(in the rows, 128 means zero)
Known rows, with every way that one mark hangs from another:
lita{nonegu tegid zerite{sepilus{sazuz{rigag}}}}: [174 124 106 112 127 139 191 156 113 196 156 170 129 199  86  81 129 154
 152 137 172 156 118 121 113 168  55 181 134 154 102 129 123  87  96 187
  74]
zerite{lita{nonegu tegid} sepilus{kabe lezav} tekip}: [201  72 100  82  83 121 159 169 122 237 103 155  76 136  66  71 161 118
 130 165 136 133  78 127  96 153  92 152  98 156 120 120 100 107 147 135
  71]
geminef{nedof{kabe{sepilus{lezav}}} tekip{zerite}}: [102 141 126  90 153 132  95 163 172 139 128 147 121 131 134  96 228 159
 124 103 114 150 117 120 142 103  73 102 158 101 177  96 164  92 169  69
 159]
sazuz{sepilus{kabe{nedof}}}: [138 143  51  99 107 140 105 131 157 142 129 145 149 154 112 108 125 118
 184 121 147 146 102  84 108 123  94 132 117 182 151 134 126 138 182 140
  96]
kagor{rigag}: [105 124 120 131 135  99 112 123 156 114 139 131 114 106 151 117 156 110
 129 118 130 117 141 115 153 123 112 122 145 108  97 131 110 144 132 117
 164]
nedof{kabe{sepilus{lezav sazuz{rigag}}}}: [ 78  84 128  95 160 156  82 114 172 145 149 154 148 132  52 108 134 135
 139 155 160 129  99 120 102 112 108  69 106 118 134 145 124 104 195 128
 114]
nedof{geminef kabe}: [157  99 143 121 147 126 103 106 135 143 113 147 122 138 129 148 167 125
 104 124  89 131 173 144 126  80 130 112 171 104 117 142 150 123 185 113
 155]
sepilus{lezav}: [120 126 156 119 143 144 114 124 140 134 135 109 103 103 127 113 140 153
 121 150 137 113  93 131 127 117 103 123 107 100 131 127 148 135 120 107
 101]
lezav{sepilus{kabe sazuz}}: [136 161  74 144 156 113 140 122 150 177 117 165 151 138  89 115 119  93
 136 127 143 165 141  78 124 139 104 145  69 153 147 117 114 122 148 105
  78]
nedof{geminef{tekip} kabe}: [154 110 157 122 152 137  99 118 148 147 106 137  96 143 151 137 198 139
 109 123  84 132 180 156 147  89 122 125 191 108 121 146 162 120 193  83
 159]
geminef{tekip}: [125 143 146 129 134 142 122 145 144 132 121 114  95 133 156 115 167 146
 135 126 123 129 138 144 155 140 120 144 152 132 133 134 143 125 138  92
 132]
lita{nonegu zerite{sepilus{kabe} tekip}}: [174 134 102  86 110  99 168 148 123 205  91 169 102 170 115  97 119 134
 112 120 154 130 126 141 117 167  47 180 117 177 134 122  71  79 114 149
 106]
lita{nonegu}: [142 117 149 133 105 126 136 142 108 130 119 120 117 142 133 127 110 102
 114 124 117 132 129 126 127 123  94 131 117 129 131 141 135  98 111 153
 105]
rigag{kagor sazuz{sepilus{kabe{nedof} lezav}} zipuv}: [ 75 174 110 152 123 130 104 105 139 146 131 110 136 111 121 153 124  91
 136 104 166 126 115  75  91 149 107  99 107 196 118 202 118 117 172 106
  49]
nedof{geminef kabe{sepilus}}: [137  77 146 100 146 128  95 104 142 147 125 150 132 153  99 148 166 116
 115 128  97 129 165 145 111  71 119  89 152 110 133 160 147 131 189 122
 157]
rigag{kagor sazuz zipuv}: [ 73 165 152 180 130 111 131 105 109 132 125 109 136 104 134 178 120  84
  98  96 144 121 156 111 108 160 150  99 130 170  97 195 108 105 131 110
  91]
tegid{lita{nonegu zerite{sepilus}}}: [167 121 134 119 120 114 193 143 132 147 116 175 104 185 112  89 133 104
 136 104  86 135 116 143 143 161  74 188 125 152 106 133 128  91 138 190
 117]
tekip{zerite{lita{nonegu{nubom} tegid} sepilus{lezav}}}: [186 128 121 109  86 156 131 137 131 182 124 196 110 156  93 107 176 124
 154 146 126 148  87  94 129 132  83 140 114 123 132  54 146 121 116 143
 103]
sazuz{rigag}: [112 126 136 127  95 133 116 123 153 115 134 130 123 111 100 119 100 137
 123 123 150 128 134 120 113 154 131 127 136 131  91 118 122 109 127 149
 120]
nubom{nonegu}: [104 131 129 141 148 139 127 136 147 118 139  98 127 153 102 106 145 125
 102 115 138 146 128 132 128 116 135 113 164 124 132 143 115 126 132 119
 111]
lezav{sepilus{kabe{nedof} sazuz{rigag{kagor}}}}: [108 175  64 128 106 113 140 107 154 159 128 155 148 124  60 117  97  98
 126 119 157 170 134  40 107 172 107 114  80 190 132 131 109 129 158 134
  64]
sazuz{rigag{kagor zipuv} sepilus{kabe{nedof} lezav}}: [108 171 106 113  81 146  88 108 178 112 136 130 110 102  76 128  93 106
 143 100 169 141  86  60  80 183  99 100 132 197 106 162 124 139 171 131
  44]
lita{tegid zerite{sepilus}}: [180 137  91  94 153 133 184 147 103 186 150 165 125 188 107  91 161 185
 154 122 157 138 114 126 116 158  72 186 163 150 121 109 114 137 108 143
 114]
geminef{nedof{kabe} tekip{zerite}}: [124 160 110 109 147 123 108 165 160 133 116 156 126 133 158 102 221 154
 118  88 103 159 141 117 154 116  94 123 184 109 162  81 156  82 172  72
 172]
lezav{sepilus{kabe sazuz{rigag{zipuv}}}}: [130 167  86 163 143 111 135 118 169 161 114 175 144 127  69 122  95  83
 123 118 149 162 144  78 114 162 110 134  81 163 116 124 112 110 148 107
  66]
kagor{rigag{sazuz{sepilus{kabe{nedof} lezav}} zipuv}}: [ 77 144  89 156 147 103  90 118 182 138 136 129 126 108 149 117 157  97
 152 124 151 103 120  96 135 108  78 108 116 147  87 175 117 122 174  95
 113]
rigag{kagor sazuz{sepilus} zipuv}: [ 82 176 135 165 129 120 115 111 129 127 135 105 136 120 133 164 121  73
 142  90 150 128 144 108  94 153 143 118 132 193 104 195 103 103 136 113
  78]
kagor{rigag{sazuz{sepilus{lezav}} zipuv}}: [ 80 143 129 165 162 103  92 122 180 126 142 118 113 102 159 120 161  94
 151 123 143  98 129 125 137 107  95 125 125 125  76 169 111 112 139  90
 122]
geminef{nedof{kabe{sepilus{lezav sazuz}}}}: [ 99  94 110  89 170 126 118 153 160 134 138 131 170 117  84 101 181 133
 123 133 116 147 106 120 110  85  98  87 113 111 148 145 151  92 164 114
 122]
zerite{lita{nonegu{nubom} tegid} tekip}: [172  60 123  94  80 138 150 155 121 212 116 138  97 117  99  80 153 120
 151 192 135 143 112 155 147 140 161 152 128 200 110 121 120 111 111 142
 100]
tekip{zerite{sepilus}}: [150 181 106 126 113 120 128 124 138 146 122 189 121 169 116 141 146 129
 130 103 127 141 120 101 113 141  94 127 132 112 149  62 115 118 123 132
 160]
lita{nonegu{nubom} tegid zerite{sepilus{lezav} tekip}}: [187 121 131  58 148 147 172 154 119 232 123 137  88 163 103  79 156 204
 133 184 167 139  88 153 133 147  43 198 141 196 124 114 130 102  66 132
  87]
geminef{nedof tekip}: [129 142 131 115 138 121 145 178 153 122 118  96 120 112 161  99 203 149
 119 107  94 146 141 138 151 121 106 148 156 123 135 136 167  99 119  86
 134]

Rows:
[198 123  85  62 134 140 173 153 114 246 108 170 117 179  99  91 144 184
 135 165 175 157 115 132 130 161  45 201 145 219 129 115 116 100 100 141
  93] : lita{nonegu{nubom} tegid zerite{sepilus{kabe} tekip}}
[177 138 111 129  62 120 139 136 129 153 112 208 115 166 105 120 153  77
 143 103 106 140 117  98 121 143 100 129 110 114 133  59 104 103 129 161
 127] : tekip{zerite{lita{nonegu} sepilus}}
[ 91 145 127 159 125 150 107 103 180 154 138 156 141  87  71 136 101 106
 109 142 193 152 109  81 110 184 123  91  84 138 100 169 136 123 168 120
  39] : sepilus{kabe lezav sazuz{rigag{kagor zipuv}}}
[136 125  64 157  84 143 127 110 177 193 128 203 154 150 117 116 172  97
 160 158 140 163 147  91 160 128 132 104  92 144 135 137 161 140 206 136
 102] : sepilus{kabe{nedof{geminef{tekip{zerite{lita}}}}} sazuz}
[ 86 139 131 144 105 141 131 109 160 132 158 135 149 113  85 130 103 109
 133 138 174 156 137 103 113 177 164 106 111 148  97 154 117 112 129 161
  91] : sepilus{sazuz{rigag{kagor}}}
[ 79 115 136 113  78 143 128 103 180 147 164 123 127 145  77 133 149 117
 143 158 137 144 143 112 119 130 130  68 113 169 120 206 166 149 152 160
 109] : kabe{nedof{geminef{tekip}} sepilus{sazuz{rigag{kagor}}}}
[156  70 136  97  69 126 134 140 144 185  92 142  98 101 106  94 139  94
 138 178 119 128 118 158 151 138 160 141 105 195 110 119  99  99 113 139
 105] : zerite{lita{nonegu{nubom}} tekip}
[ 88 122 149 144 136 157 113 117 186 145 160 127 127  99  88 101 118 145
 137 179 177 133  96 126 123 139 126 111  79 105  97 138 147 107 126 138
  73] : sepilus{lezav sazuz{rigag}}
[157 129 116 115 138 117 187 132 148 144 123 181 113 175 108  91 146 126
 147 108  95 130 116 144 143 165 100 186 135 151 103 123 120 115 151 171
 135] : tegid{lita{zerite{sepilus}}}
[148 141  63 128  80 140 126 117 169 183 124 228 140 152  78 106 166 101
 162 141 142 145  85  69 123 143  98 102  70 119 143  68 119 128 180 144
 101] : tekip{zerite{lita sepilus{kabe{nedof} lezav sazuz}}}
[ 47 112 122  95  94 151 118 103 172 137 176 119 140 121  43 112 115 133
 147 172 173 130  72  86  97 141 109  46  69 163 137 182 144 145 147 168
  78] : kabe{nedof sepilus{lezav sazuz{rigag{kagor}}}}
[ 88 176 108 164 126 121 107 110 131 144 123 125 152 120 129 166 117  69
 139  84 163 140 151  87  92 160 132 117 123 197 111 196 101 106 165 110
  66] : rigag{kagor sazuz{sepilus{kabe}} zipuv}
[211  74  75  73  77 132 158 163 126 236  87 176 109 147  59  90 158 114
 143 171 130 151 105 121 110 152 108 161 115 205 112 112 100 104 145 143
  88] : zerite{lita{nonegu{nubom} tegid} sepilus{kabe} tekip}
[139 135 107 109 142 107 160 142 165 192 118 143 109 149  79 114 135 131
 127 167 139 136 109 157 100 147 138 132 104 166 123 137  85  91 117 128
 135] : zerite{sepilus{sazuz} tekip}
[ 51 118 130 112 105 146 121 102 174 129 169 128 134 120  38 124 109 118
 139 165 164 127  72  90  98 147 112  37  77 170 128 197 147 145 147 156
  72] : kabe{nedof sepilus{lezav sazuz{rigag{kagor zipuv}}}}
[ 92  86 105 100 167 143  98 118 151 147 142 166 167 157  68 120 139 116
 147 143 143 138 117 124 110 106 124  74 117 133 151 150 116 109 200 130
 136] : nedof{kabe{sepilus{sazuz}}}
[ 94 138  96 134 140 144  89 127 156 174 135 112 151 125 142 108 142 131
 171 139 177 122 122 111 104 101  87 148  77 140 125 150 124  94 165 116
  78] : rigag{sazuz{sepilus{kabe lezav}}}
[197  78  96 113  99 163 171 152 132 193 125 182 150 169  50  98 166  92
 175 177 112 158 100 108 119 132 115 147  96 164  94 125 136 106 127 175
  64] : zerite{lita{nonegu{nubom} tegid} sepilus{sazuz}}
[128 120  65 149 113 135 134 106 162 180 131 169 170 145 105 134 136 110
 139 165 142 159 144  94 135 114 122  98  86 148 130 172 164 139 192 148
  95] : sepilus{kabe{nedof{geminef}} sazuz}
[103 133  96 133 122 139  95 115 160 180 136 109 144 130 146 117 154 133
 166 149 157 120 132 111 108  80  85 136  82 145 120 168 149 108 171 124
  82] : rigag{sazuz{sepilus{kabe{nedof{geminef}} lezav}}}
[ 91 101 146 113 124 154 122 110 184 166 160 115 112 146  95 116 180 140
 150 193 126 126 107 136 136  84  98  72  82 132 145 201 194 157 150 126
 100] : kabe{nedof{geminef{tekip}} sepilus{lezav sazuz}}
[118 161 113 145 140 114 142 120 163 147 134 143 131 128  77 107 106 105
 135 132 141 155 139  98 118 149 123 142  85 151 116 110 112 106 110 125
  86] : lezav{sepilus{sazuz{rigag}}}
[ 75 135 127 181 155  88 111 118 158 128 130 128 124 101 159 138 153  91
 120 116 136 101 157 126 148 118 111 113 135 122  70 169 108 110 141  98
 147] : kagor{rigag{sazuz zipuv}}
[100 125  73 132 136 155 118 113 168 178 140 153 157 121  91 104 132 140
 144 182 173 142  78  81 131 122  91  89  56 136 146 157 160 138 190 129
  63] : sepilus{kabe{nedof} lezav sazuz}
[162 117 135 107 119 100 196 149 139 173 109 165  80 176 112  78 131 114
 127 123  97 133 115 167 142 170  91 191 129 175 110 135 108  81 131 178
 130] : tegid{lita{nonegu zerite{sepilus tekip}}}
[164 154  86 116  91 118 141 175 166 152 100 178 126 134 137  97 228 117
 136  85  93 160 134  99 142 140  89 148 141 116 143  73 141  97 153  95
 138] : geminef{nedof tekip{zerite{lita sepilus{kabe}}}}
[126 127 116  98 160 124 122 174 152 122 109 115 127 119 145  97 214 154
 114 100  88 147 137 132 144 108 100 128 181 123 141 129 155  83 174  73
 149] : geminef{nedof{kabe} tekip}
[126 162  52 135 139 111 145 118 149 173 119 163 154 145  81 110 118 101
 140 135 138 163 125  62 123 135  95 125  66 175 154 124 121 131 162 116
  78] : lezav{sepilus{kabe{nedof} sazuz}}
[ 56 100 115  98 107 153 116 110 183 144 174 128 142 130  45 100 116 142
 159 185 168 123  68 102 104 120  99  55  60 150 135 171 152 136 149 165
  87] : kabe{nedof sepilus{lezav sazuz{rigag}}}
[111 181  72 147 115 107 143 105 155 152 121 164 142 122  55 130  92  82
 117 111 147 166 132  46 108 179 111 105  88 197 123 142 111 128 158 122
  60] : lezav{sepilus{kabe{nedof} sazuz{rigag{kagor zipuv}}}}
[ 66 117 165 128 129 149 111 108 174 133 165 130 134 111  51 132 109 104
 131 152 175 133  97 117  98 154 127  71  80 138 118 184 134 132 126 138
  72] : kabe{sepilus{lezav sazuz{rigag{kagor zipuv}}}}
[138  90 167 105 126 150  75 110 172 168 126 174  90 145 121 120 221 123
 134 134 100 127 149 146 146  84 109  95 152  87 145 121 161 136 200  86
 150] : nedof{geminef{tekip{zerite{lita}}} kabe{sepilus{lezav}}}
[ 89 149 140 168 116 134 134 107 163 121 148 147 143 110  79 146  96  89
 122 130 162 152 136 109 113 184 170  95 121 158  86 169 121 111 131 146
  83] : sepilus{sazuz{rigag{kagor zipuv}}}
